What can hang from each mark
Q_619: Q_300 Q_744
Q_479: Q_26
Q_255: Q_744
Q_26: Q_255 Q_310
Q_744: Q_619
Q_825: Q_64
Q_300: Q_26 Q_619 Q_825
Q_64: Q_26
Q_264: Q_825

Known rows, with every way that one mark hangs from another
Q_744[Q_619]: [ 11   0  -7  -6   1   2 -10   1  -6   6  12  14   2  18  12  -7  15  16
  22   9  14   4   7   2  -7   6  -1   7  13   3  -3   4   1  -4  -1  17
  21   9 -30   7  10  -2  -9  -3  -4 -12  -6   4   9   8 -11]
Q_64[Q_26[Q_255]]: [ 27  22  16   5   2  -3   4   5  10   0  55   7  -2  -6  16 -23  -2  -8
  -7  19  15   7  27 -57  29  36 -10  -2  16  13  17  -3   3   7   6 -16
  -3  -2 -11  13   2   4  -5  -6  -4  -4  11  27  -4 -10   7]
Q_26[Q_310]: [ 12  -3 -11 -14   3   0 -15 -30   0   8 -19  -1 -50   3   4 -20  -7  -6
  -9  -6   4   0   0  16  12 -15  -4 -37  11   0   3  -8  -5 -16  -1 -21
  -1  -4 -10  -3 -23   2   3  -4   5  -1  -2   5  -3 -19  -3]
Q_264[Q_825[Q_64[Q_26]]]: [ 24 -23  46 -13 -10 -37  16  -3  19   9  45   6  -6  -1   7 -19   4  -6
   9  34  19  -8  11 -38  19 -20 -21  -8   9  -2   2  -6  25  -2   0   2
  11  -5  14   2  11  15  -8   0   3  -2  17  16   6  -3  14]
Q_300[Q_26 Q_825[Q_64]]: [ 18  16  10  10  -9 -14   2 -26  19 -10 -16 -18  43 -22  10  -4   3   3
   6  -2   5  -3   3 -21  -3  11  -8 -68 -11  -6   3   4  20 -22 -10  14
  -3  -9  34 -49  18 -12 -14  18  -3 -34  38  19  -4  -6  27]
Q_479[Q_26]: [  0  11  -3  -3   5   3  -7   2 -13   4  -7 -10 -26  -7 -21   0 -16  -5
   8  -5   0  -1   1  22  17   2   0  -9  -3  -4  11  -7   4  -2   3   0
   8   1  12  13  -1  -6 -17 -13  -1   8 -29   9  -2 -10   1]
Q_825[Q_64[Q_26]]: [ 18  -3  30  -3  -5  -9  25 -13  25   9  20   4   7  -7  20  -5   4  -9
  -2  14  10  -2  10 -76  36  -5 -23  -5   5   2  15  -3  23   4  -6   7
  11  -9   8  -7   1  10 -17   7  -4  -7  33  25  -7 -12  10]
Q_825[Q_64[Q_26[Q_255 Q_310]]]: [ 35   6  28 -10   0  -6  13 -36  34  13  13  -1 -27  -9  23 -25  -4 -14
 -25  18  25  -1  22 -80  49  10 -26 -26  17  13  12  -7  18  -2  -1  -9
   1 -10  -7  -8  -9   7 -12   5 -10  -7  36  33  -7 -34   6]
Q_619[Q_300 Q_744]: [-15   0 -25   3  -3  11  -7  11  30 -19  15  -4 -43  -5  11  13   9   6
  -6  -1   0   7   0 -49  15  38 -20  19  12  -2  -7   8 -21   0   8  -6
  14  -1  11  -1  47   2  -2  -8   7  -4   6  12  11  11  47]
Q_300[Q_26[Q_255 Q_310] Q_619[Q_744]]: [ 27  50  -3  18   8  -3 -19 -17  18   4  18   6 -70  -8  13 -25 -31   7
 -30 -12  -4 -19  34 -51  10  54   6 -68  -7  15   1   4 -16 -39   7 -27
   2  -6  30 -31  17 -14   7  -2  -1 -35  31  11 -18 -46  81]
Q_619[Q_300[Q_26 Q_825] Q_744]: [  1  21 -29  16  -9   2 -19   2  24 -33  14 -15 -12 -18  19   6   9   9
   3  -6  -2   6   3 -35   0  52 -18 -33   3  -7  -4  10 -15 -18   3  -4
  12  -4  33 -33  59 -10  -5  -1   4 -29  17  24  10  11  63]
Q_300[Q_26[Q_255] Q_825[Q_64]]: [ 29  37  15  13  -5 -12   1 -30  30 -11  -4 -23  44 -26  14  -5  -7  -1
 -20  12  21  -3  17 -36  10  44  -9 -68  -6   8   0   5  11 -18  -3  11
 -17  -8  28 -48  21 -20 -12  17 -11 -34  42  27  -3 -21  28]
Q_26[Q_255]: [ 12  25   4   4   6   5  -3  -3  18  -1   8  -6   0  -7   2  -3 -11  -4
 -30  12  20   0  17 -21  14  41  -2  -2   9  16  -3   3  -5   2   7  -6
 -20   2 -11   1   6  -7   4  -1  -7  -1   6   7   1 -19   1]
Q_64[Q_26[Q_255 Q_310]]: [ 40  20   9  -6   3  -1  -4 -18  10   6  38   7 -44  -5  19 -40  -5 -13
 -21  14  19   8  25 -52  38  23 -13 -33  25  15  19  -8   2  -4   5 -33
  -3  -7 -19   8 -18   6  -3 -10   0  -2   9  32  -6 -23   4]
Q_619[Q_300[Q_26 Q_825[Q_64]] Q_744]: [  2  16 -15  11 -11  -1  -4  -9  42 -28   4 -19  -5 -23  21  12  11   7
  -1   3   4   4   2 -63  14  46 -27 -30   2  -7  -4  11  -8 -18   0   7
  11  -7  40 -44  64 -10 -12   8   3 -33  33  28  10   2  69]
Q_264[Q_825[Q_64[Q_26[Q_310]]]]: [ 31 -26  41 -20  -7 -39  10 -21  15  13  36   8 -27   0  10 -34  -2  -9
   6  32  23  -7  10 -26  23 -24 -22 -28  13  -2   3 -10  22  -9   0  -8
   6  -6   3   2  -1  18  -8  -2   5  -2  17  18   3 -11  12]
Q_264[Q_825[Q_64[Q_26[Q_255[Q_744]]]]]: [ 33 -13  52  -7  -8 -31  17  -7  31   9  45   7 -15  -2   8 -41   3  -1
   6  37  35  -2  19 -36  35  -1 -17 -10  21   8  -1  -2  24  -1   8  -2
   7   1   5   1   4  14 -11   2  14   4  27  20   0 -10  12]
Q_64[Q_26[Q_255[Q_744[Q_619[Q_300]]]]]: [ 34  15  -7   5   0   5   2  -1  37  -8  62  14 -28   1  24 -50  11   2
  13  17  30  28  30 -69  36  44 -13   1  34  17  12   4  -1   3  13  -3
  18   7 -24   9  -6   8 -18 -11   2   0  21  34  -1  -8  -2]
Q_744[Q_619[Q_300]]: [  6 -11 -39 -11  -1   0 -14   0  20 -16  21  11 -13  12  14  -6  12  14
  25   8  19  19   6 -21  -3  22 -15   4  18  -1  -7   5 -10  -5   5  18
  24   7 -27   2  16   1 -13  -9 -16 -10   2   9  18   5  -7]
Q_300[Q_26]: [ 15   8   0   7  -2 -10  -1  -9 -13  -1   4   2 -11  -5   1   3 -11   4
  14 -15 -14  -2  11 -14 -12   2   6 -32 -11  -3  14   1  12  -9  -2   0
   0  -2  18 -17  -8 -14   0   4  -2 -29  28  -1   3 -10  29]

Rows
[ 32  35 -15  18   7  -7 -13 -30  30  -1  11   9 -69  -7   4 -64 -33   5
 -17 -12   6  -2  30 -23   8  33  15 -86   1  20   2   3  -5 -41   9 -18
   0  -2  23 -34 -30 -11  -4  -1   5 -23  38  10 -23 -53  41] : Q_300[Q_26[Q_255[Q_744] Q_310] Q_619]
[ 29  24 -11 -10  11  10 -24 -24   6  16 -14  -9 -74  -1 -13 -52  -9  -1
   3   5  31  11  19  24  40  18   2 -38  26  14   7  -4  -3 -14  12 -11
  10   9 -27  13 -22  -8 -21 -21   7   8 -19  18  -9 -29 -16] : Q_479[Q_26[Q_255[Q_744[Q_619]] Q_310]]
[ 16 -10 -38  -5  -1  -8 -16  -5  13 -18  23  13 -16   7  16  -6   4  15
  33  -2  11  17  13 -29 -11  25 -10 -17  10  -2   2   6  -3 -12   4  18
  24   8 -20  -8  10  -9 -13  -5 -17 -30  13  11  18   2   9] : Q_744[Q_619[Q_300[Q_26]]]
[  5  33   0  28   2  -5  -5  11   5  -1  26  12 -35  -3   9  -5 -16  14
   2 -21 -23 -20  19 -47  -6  34   9 -36 -23   3   1   9  -6 -29   1  -7
  17  -3  49 -33  30 -10   3   2   0 -36  24   1 -17 -17  83] : Q_300[Q_26 Q_619[Q_744]]
[ 26   9  36   2  -2  -2  23 -16  47  10  24   1  -6  -9  19 -27   6  -8
 -10  21  27   6  22 -76  50  17 -18 -13  17  16  11   1  22   7   3   5
   7  -2   6 -10  -6   8 -18   8   3   0  44  29  -8 -18   6] : Q_825[Q_64[Q_26[Q_255[Q_744]]]]
[ 22  49   4  28  -2 -14   0 -22  52 -16  13 -13  33 -25  14 -20 -24   2
 -30   8  20  -9  21 -55   1  61  -3 -90 -19  11 -10  10   0 -40  -1  12
  -5  -9  54 -63  26 -15 -11  16 -18 -36  40  24 -19 -41  54] : Q_300[Q_26[Q_255] Q_619 Q_825[Q_64]]
[  7   4 -30   0  -3   1 -18 -16  17 -16   3  -4 -79  -8  17   1  -5   7
   3 -16 -10   4   8 -50  12  31 -18 -29  10  -2   9   3 -11 -18   7 -19
  12  -6  15 -18  28  -7   0  -7   7 -30  26  13  13 -10  68] : Q_619[Q_300[Q_26[Q_310]] Q_744]
[ 46  19   7  -4   4   4  -7 -20  18  13  40  15 -53   7  27 -64   9  -1
   6  15  32  18  32 -39  46  20  -8 -36  41  20  14  -4   3  -9   8 -23
  17   4 -36   6 -27   9 -15 -11  13   0  17  34  -8 -20 -10] : Q_64[Q_26[Q_255[Q_744[Q_619]] Q_310]]
[  6  39  18  25  -6  -1   6   7  48  -6  37  -3  24 -12  28 -12  10   2
 -18  15  12 -14  12 -57  24  34 -16 -41 -12   3 -11   9  -7 -30  -5   1
  23 -12  62 -43  62  10 -13   8   2 -13  14  37 -22 -10  61] : Q_300[Q_619[Q_744] Q_825[Q_64[Q_26]]]
[ 24   5 -35  -2   1  -4 -15 -10  21 -18  30   7 -20   3  16  -8  -2  16
  17   8  20  19  21 -38  -5  44 -11 -16  13   6   1   7  -4  -9   8  15
  14   7 -27  -6  13 -14 -11  -6 -20 -30  18  15  19 -10  13] : Q_744[Q_619[Q_300[Q_26[Q_255]]]]
[-13  16 -28   8  -8  11 -15  11  35 -33  11 -16  -4 -13  17   6  19   7
  -9   7   9  12  -6 -25  11  49 -22  -7  11  -6 -14  10 -27 -10   6  -4
  10  -2  21 -21  67   3  -6  -5  11  -5  -7  24  10  20  40] : Q_619[Q_300[Q_825] Q_744]
[ 26  -7  22 -12  -4  -9  16 -31  23  13   9   2 -28  -6  21 -19   0 -14
 -11  11  12   1  10 -66  42 -15 -23 -30  12   3  15  -8  21  -5  -7  -7
  11 -12   2 -10 -10  11 -15   4  -1  -5  33  26  -7 -20   7] : Q_825[Q_64[Q_26[Q_310]]]
[ 25  39  -5  30   5  -6  -1  -8  33  -8  30  10 -32  -9   2 -45 -26  10
  -7 -13   5   0  29 -40  -4  49  18 -58 -10  19   0   9  -3 -28  11  -2
   3   3  31 -33 -16 -12  -4   3  -1 -24  41   4 -21 -40  46] : Q_300[Q_26[Q_255[Q_744]] Q_619]
[ 22  -8 -45 -12  -1  -6 -20 -20  15 -15  12  12 -45   8  17 -15   2  13
  30  -4  12  18  11 -22  -7  20 -11 -34  14  -1   4   2  -2 -19   4   9
  22   5 -27  -9  -2  -8 -11  -8 -15 -30  14  13  16  -8   9] : Q_744[Q_619[Q_300[Q_26[Q_310]]]]
[  0   7 -23   9  -4   2  -8   6  12 -22  19  -2 -53  -9  12  10   2   8
   7 -10 -11   2   9 -58   2  40 -16  -5   4  -4   5   8 -10  -9   7  -6
  14  -1  22 -13  42  -8  -2  -4   5 -28  27  12  13   2  68] : Q_619[Q_300[Q_26] Q_744]
[  6  48  -5  34  -5  -4 -15   8  15 -14  20  -5  13 -14  14 -11  -3  15
  -5 -11 -11 -14  13 -16 -16  45   8 -65 -24  -1  -9  12 -13 -40  -3  -5
  14  -6  64 -54  49 -12  -1   6   3 -36  15  16 -17  -8  76] : Q_300[Q_26 Q_619[Q_744] Q_825]
[ 17  -4 -27  -7  -7  -7  -6  -3  38 -20  33   3  18   0  30 -12  24   8
  20  23  31  24   9 -47  10  27 -29 -17  18  -2  -5   4  -3 -11  -1  24
  29   1 -12 -13  30   6 -24  -3 -12 -16   9  37  13   6  -5] : Q_744[Q_619[Q_300[Q_825[Q_64[Q_26]]]]]
[ 16  -6 -29   5  -3   1  -8  -9  23 -11  13  13 -40   9  12 -40  18  20
  42  -7  14  29  10 -14   2   9   0 -20  20   6   0   9   6 -11   9  18
  29  15 -16 -11 -14   0 -20  -4  15 -13  27   9   6   2  -3] : Q_255[Q_744[Q_619[Q_300[Q_26]]]]
[  7  -3 -44  -6  -4   0 -17  -1  27 -25  19   1  15   4  19  -7  20  15
  21  14  27  23   1  -2  -6  31 -16 -14  17  -2 -13   7 -16 -13   3  20
  22   6 -19 -10  31  -1 -15  -6 -12 -12  -8  20  16  12 -10] : Q_744[Q_619[Q_300[Q_825]]]
[  3   5 -46   7  -8 -11 -14 -11  29 -42   9 -15  10 -20   9  -9  -4   1
   9  -4   4  21   1 -19 -13  36 -13 -45  -2  -9  -1   4  -8 -18   2   4
   1  -7  23 -34  15  -9 -10   0 -10 -20  17  20  12  -1  21] : Q_619[Q_300[Q_26 Q_825]]
[ 18  16 -17   2   3   9  -8  -8  45 -10  21   4 -27   4   9 -40   7  13
   3  13  38  24  19 -22  20  48  -2  -9  31  20 -10  11  -8  -1  16   8
   6  14 -33  -1  -4  -3 -15  -5   6   1  15  12   3 -13 -13] : Q_26[Q_255[Q_744[Q_619[Q_300]]]]
[ 10  -2 -34   3  -6   6 -12  -4  36 -17   5   5 -11   7  14 -49  29  22
  30   4  30  35   2  20   7  15  -1 -19  26   4 -12  11  -4 -11   8  18
  30  13 -16 -16   3   6 -24  -3  16   1   4  18   4  10 -18] : Q_255[Q_744[Q_619[Q_300[Q_825]]]]
[ 27  10  34  -2  -2  -6  24 -16  34   9  28  -1   4 -11  21  -7   0 -10
 -19  24  24   0  22 -90  42  21 -24  -6  10  11  11  -1  18   5   0   2
   1  -7   5  -7   8   6 -14   7 -11  -5  37  28  -5 -20  11] : Q_825[Q_64[Q_26[Q_255]]]
